What can hang from each mark
Z129: Z764
Z34: Z659 Z764
Z438: Z659 Z764
Z287: Z196
Z764: Z129 Z438
Z196: Z287 Z659
Z659: Z34 Z196

Known rows, with every way that one mark hangs from another
Z659[Z34[Z764[Z129]] Z196[Z287]]: [-4.46 -0.42 -0.29  0.95  0.82 -2.27  1.36 -0.10  2.12  0.49 -1.82  0.39
 -3.64 -1.14 -1.73 -1.85  1.54  0.09 -0.05 -0.20]
Z196[Z287 Z659]: [-2.04  1.74 -0.29 -0.61  0.09 -0.17 -0.50  0.07 -0.97 -0.46  1.53  0.85
 -0.33  0.89  1.41 -1.04  0.36 -0.69  0.65 -0.18]
Z438[Z764[Z129]]: [ 0.11  0.09  1.05  1.30  1.72  1.13  0.94 -0.59  0.06  0.13  1.00 -0.76
  2.94 -1.54  1.13  0.08 -0.94 -0.50  1.05  0.54]
Z129[Z764[Z438[Z659[Z34]]]]: [ 2.42 -0.42 -0.86  1.59 -1.44  0.46 -1.05  1.90  0.63 -1.13 -0.78 -0.71
  2.85  0.39 -0.04  1.67 -1.05  1.00  1.05  0.00]
Z129[Z764[Z438[Z659]]]: [ 2.12 -0.01 -0.68 -0.14 -1.01  1.29 -1.71  1.69  0.99 -0.86  0.90 -0.93
  3.47  0.84  1.57  1.95 -1.81 -0.35  0.93  0.00]
Z764[Z129 Z438]: [-1.96  0.51 -1.04  5.71 -0.06  0.73 -0.62 -0.70 -0.52 -0.35  0.88 -0.69
  2.75  0.04  0.97  0.76 -1.55  0.25 -0.48  0.03]
Z438[Z659[Z196] Z764[Z129]]: [ 0.83 -1.35  1.19 -5.47 -0.06  1.14 -0.59 -0.91  1.48 -0.26  0.28 -1.13
  2.90 -2.13  0.45 -0.21  1.35 -1.42 -0.27 -0.01]
Z764[Z129 Z438[Z659]]: [-0.88  0.32 -1.24  2.72 -1.85  2.14 -2.38 -0.76 -0.11 -0.40  0.49 -1.24
  3.04 -0.49  1.03  0.72 -1.63  0.32 -1.44  0.00]
Z34[Z659 Z764[Z129]]: [ 0.10  0.93  2.67  4.05  0.54  0.67  1.29  0.04 -1.62  1.77  1.17  0.57
 -3.51 -2.05 -0.48 -0.67 -4.47  0.44 -0.57  0.00]
Z764[Z129 Z438[Z659[Z196]]]: [-1.42 -1.01 -1.09 -0.87 -1.75  0.81 -2.24 -1.09  0.70 -0.82  0.07 -1.05
  3.02 -0.57  0.34  0.56  0.66 -0.72 -1.88 -0.45]
Z438[Z659[Z196[Z287]] Z764[Z129]]: [-3.13 -0.85 -1.25 -7.01  0.63  0.67  0.13 -0.83  1.70 -0.11  0.03 -1.30
  2.27 -1.04  0.70 -1.00  1.57 -1.41  0.63  0.17]
Z438[Z764]: [ 3.91  0.03  1.44 -0.38  2.08  1.11  1.04 -0.13  0.04  0.33  1.35  0.09
  1.92 -0.30  1.36  0.99  0.08 -0.71  1.57  0.69]
Z438[Z659]: [ 4.41 -0.14  1.47 -0.87 -1.43  1.87 -1.67 -0.35  1.27 -0.22  0.92  0.42
  0.83 -1.79  1.38  0.85  0.27 -0.51 -0.64  0.25]
Z34[Z659]: [ 3.36  0.43  2.75  2.16  0.33  0.85  1.64 -0.61 -2.08  0.70  2.18  1.46
 -0.64 -1.63  0.46  0.76 -2.54  0.12  0.13  0.34]
Z287[Z196[Z659[Z34]]]: [ 4.06  0.18  2.11  2.18  0.60 -1.05  2.16 -0.57 -3.09 -0.84 -0.75  0.87
  0.32  0.19 -0.40 -0.24  1.59  1.47  0.30  0.52]
Z34[Z764[Z129 Z438[Z659[Z196]]]]: [-1.29 -0.47 -0.35 -1.11 -1.22  0.35 -2.55 -0.09  1.35  0.37 -0.48 -1.07
 -0.81  0.61 -0.30  0.09 -0.16 -0.62 -2.16 -0.55]
Z438[Z659 Z764]: [ 5.12 -0.19  0.71 -3.81  0.30  2.45 -0.55 -0.10  0.68  0.20  0.97 -0.45
  2.13 -0.81  1.46  0.93  0.01 -0.69  0.64  0.58]
Z196[Z287]: [-0.46  0.70 -0.65  0.61  1.13  0.11  0.87 -0.58  0.99  0.12  1.14  0.82
 -0.17 -0.35  1.32  0.09  0.45 -0.52  1.13  0.48]
Z34[Z659[Z196[Z287]] Z764[Z129]]: [-4.35  0.14  0.80 -1.13  1.32 -1.22  2.32 -0.26 -0.41  1.58  0.47  0.63
 -4.25 -1.22 -0.87 -1.71 -1.97 -0.53 -0.13 -0.27]

Rows
[-1.59  1.33  0.26  5.59  0.54  0.81  0.66  0.14 -2.88  1.57  1.14 -0.21
 -2.20  0.54 -0.47  0.18 -5.38  0.99 -0.97 -0.09]
Z34[Z659 Z764[Z129 Z438]]
[-3.02  2.38 -2.54  2.98  0.12 -1.19 -0.71  1.40 -2.01  0.38 -0.93  0.39
 -3.61  4.36 -0.78 -0.96 -0.63  1.36  0.16 -0.36]
Z196[Z287 Z659[Z34[Z764[Z438]]]]
[-0.79 -0.12 -1.65  4.37 -2.27  1.40 -1.77 -0.69 -0.33 -0.59 -1.27 -1.11
  2.45 -0.83 -0.51  0.40 -0.99  1.57 -1.32 -0.03]
Z764[Z129 Z438[Z659[Z34]]]
[-3.09  1.71 -0.34  6.53 -0.89 -0.62 -1.55  1.08 -2.41  0.01 -1.05 -0.36
 -1.91  1.96 -1.34 -1.05 -1.74  1.49 -1.37 -0.71]
Z196[Z659[Z34[Z764[Z129 Z438]]]]
[-1.03 -0.78 -0.38 -0.59  0.61 -1.97  1.73 -0.74  1.43 -0.40 -0.84  1.28
 -0.83 -0.70 -0.75 -0.40  3.62 -0.26  0.75  0.10]
Z659[Z34 Z196[Z287]]
[ 1.15 -0.13  0.71 -1.93 -0.09  2.57 -0.70 -0.50  0.67  0.13  0.53 -1.41
  3.08 -2.05  1.25  0.00 -0.96 -0.49  0.20  0.43]
Z438[Z659 Z764[Z129]]
[-1.85  1.47 -0.39  1.37 -0.41 -1.02  0.12  0.22 -1.32 -0.69 -0.19  1.15
 -0.92  0.54 -0.16 -1.30  1.12  0.63  0.83 -0.22]
Z196[Z287 Z659[Z34]]
[ 5.23 -0.54  0.56 -1.75 -0.20  1.68  0.02 -0.01  0.51  0.04 -0.70 -0.21
  1.66 -1.10  0.03  0.60  0.65  0.63  0.79  0.59]
Z438[Z659[Z34] Z764]
[-2.22 -0.69 -2.47 -5.45 -0.25 -0.59 -0.80  1.27  1.99 -1.09  0.33 -0.81
  2.56  1.84  1.11  1.00  0.55 -1.29  1.41 -0.27]
Z129[Z764[Z438[Z659[Z196[Z287]]]]]
[-0.74  0.40  1.23 -2.99  1.61 -1.26  2.21  0.13 -0.38  1.75  0.94  1.53
 -5.27  0.12 -0.65 -0.70 -0.95 -0.78  0.19 -0.06]
Z34[Z659[Z196[Z287]] Z764]
[ 4.20  0.51  2.54  2.19  1.12 -1.44  1.95  0.48 -2.47  0.39 -1.15  0.93
 -3.34  1.22 -1.02 -0.73  0.68  1.59 -0.01  0.44]
Z287[Z196[Z659[Z34[Z764]]]]
[ 1.48 -0.53  0.10  2.51  0.33 -1.88 -0.04  0.40  0.34  0.30 -1.38  0.70
 -2.68  2.19 -1.73  0.83  1.74  0.54 -0.80 -0.20]
Z659[Z34[Z764[Z438]] Z196]
[ 2.38 -0.91 -0.41 -2.62 -1.52  0.73 -2.00 -0.77  0.62 -0.71  0.58 -0.18
  1.94  0.77  0.50  1.49  1.62 -0.91 -1.42 -0.23]
Z764[Z438[Z659[Z196]]]
[-2.19  0.06 -2.56  0.71  1.17 -2.25  0.72  0.53  0.74  0.60 -1.48  0.43
 -3.47  2.99 -1.55 -0.10  1.69  0.44  0.07 -0.15]
Z659[Z34[Z764[Z438]] Z196[Z287]]
[ 1.69 -1.73 -0.38 -1.69 -1.50 -0.93 -0.86  1.39  1.19 -1.48 -1.09 -0.45
  2.78  0.51 -0.68  1.50  1.26  0.00  0.54 -0.33]
Z129[Z764[Z438[Z659[Z34 Z196]]]]
[-2.08 -0.68 -0.55  4.29  0.14 -1.64 -0.09  0.13  0.42  0.22 -1.75 -0.30
 -1.77  0.68 -1.94 -0.16  0.61  0.63 -1.27 -0.37]
Z659[Z34[Z764[Z129 Z438]] Z196]
[ 0.78 -1.07 -1.28 -6.89  0.56 -0.10  0.91 -0.40  1.50 -0.14 -1.20 -0.23
  0.83 -0.22 -0.57 -0.40  3.01 -0.31  1.13  0.32]
Z438[Z659[Z34 Z196[Z287]] Z764]
[ 1.61 -1.33 -0.14 -3.76 -1.03 -0.15 -1.57  1.31  1.50 -1.35  0.57 -0.64
  3.24  0.83  0.82  1.79  0.60 -1.37  0.53 -0.39]
Z129[Z764[Z438[Z659[Z196]]]]
[ 0.30  0.60  2.30  3.84  0.86 -1.29  1.82  0.01 -2.53  0.23 -1.60  0.03
 -2.42 -0.07 -1.29 -1.66 -0.30  1.76 -0.53  0.26]
Z287[Z196[Z659[Z34[Z764[Z129]]]]]
[-0.79 -0.23  0.49 -2.94  1.10 -0.96  2.52 -1.03 -0.98  0.61  1.54  1.48
 -1.50 -0.81 -0.01 -0.24 -0.06 -0.85  0.75  0.01]
Z34[Z659[Z196[Z287]]]
[ 0.09 -0.85 -0.58 -6.31 -0.83  0.08 -0.77 -0.86  2.41 -0.33  0.43  0.51
 -0.21 -0.90  0.84 -0.22  2.67 -1.54 -0.15  0.00]
Z438[Z659[Z196[Z287]]]
[-5.27  1.80 -0.24  3.16 -0.21 -1.09 -0.22  0.75 -0.54  0.41 -1.10  0.33
 -3.83  0.31 -1.09 -2.78 -0.81  0.93 -0.03 -0.44]
Z196[Z287 Z659[Z34[Z764[Z129]]]]
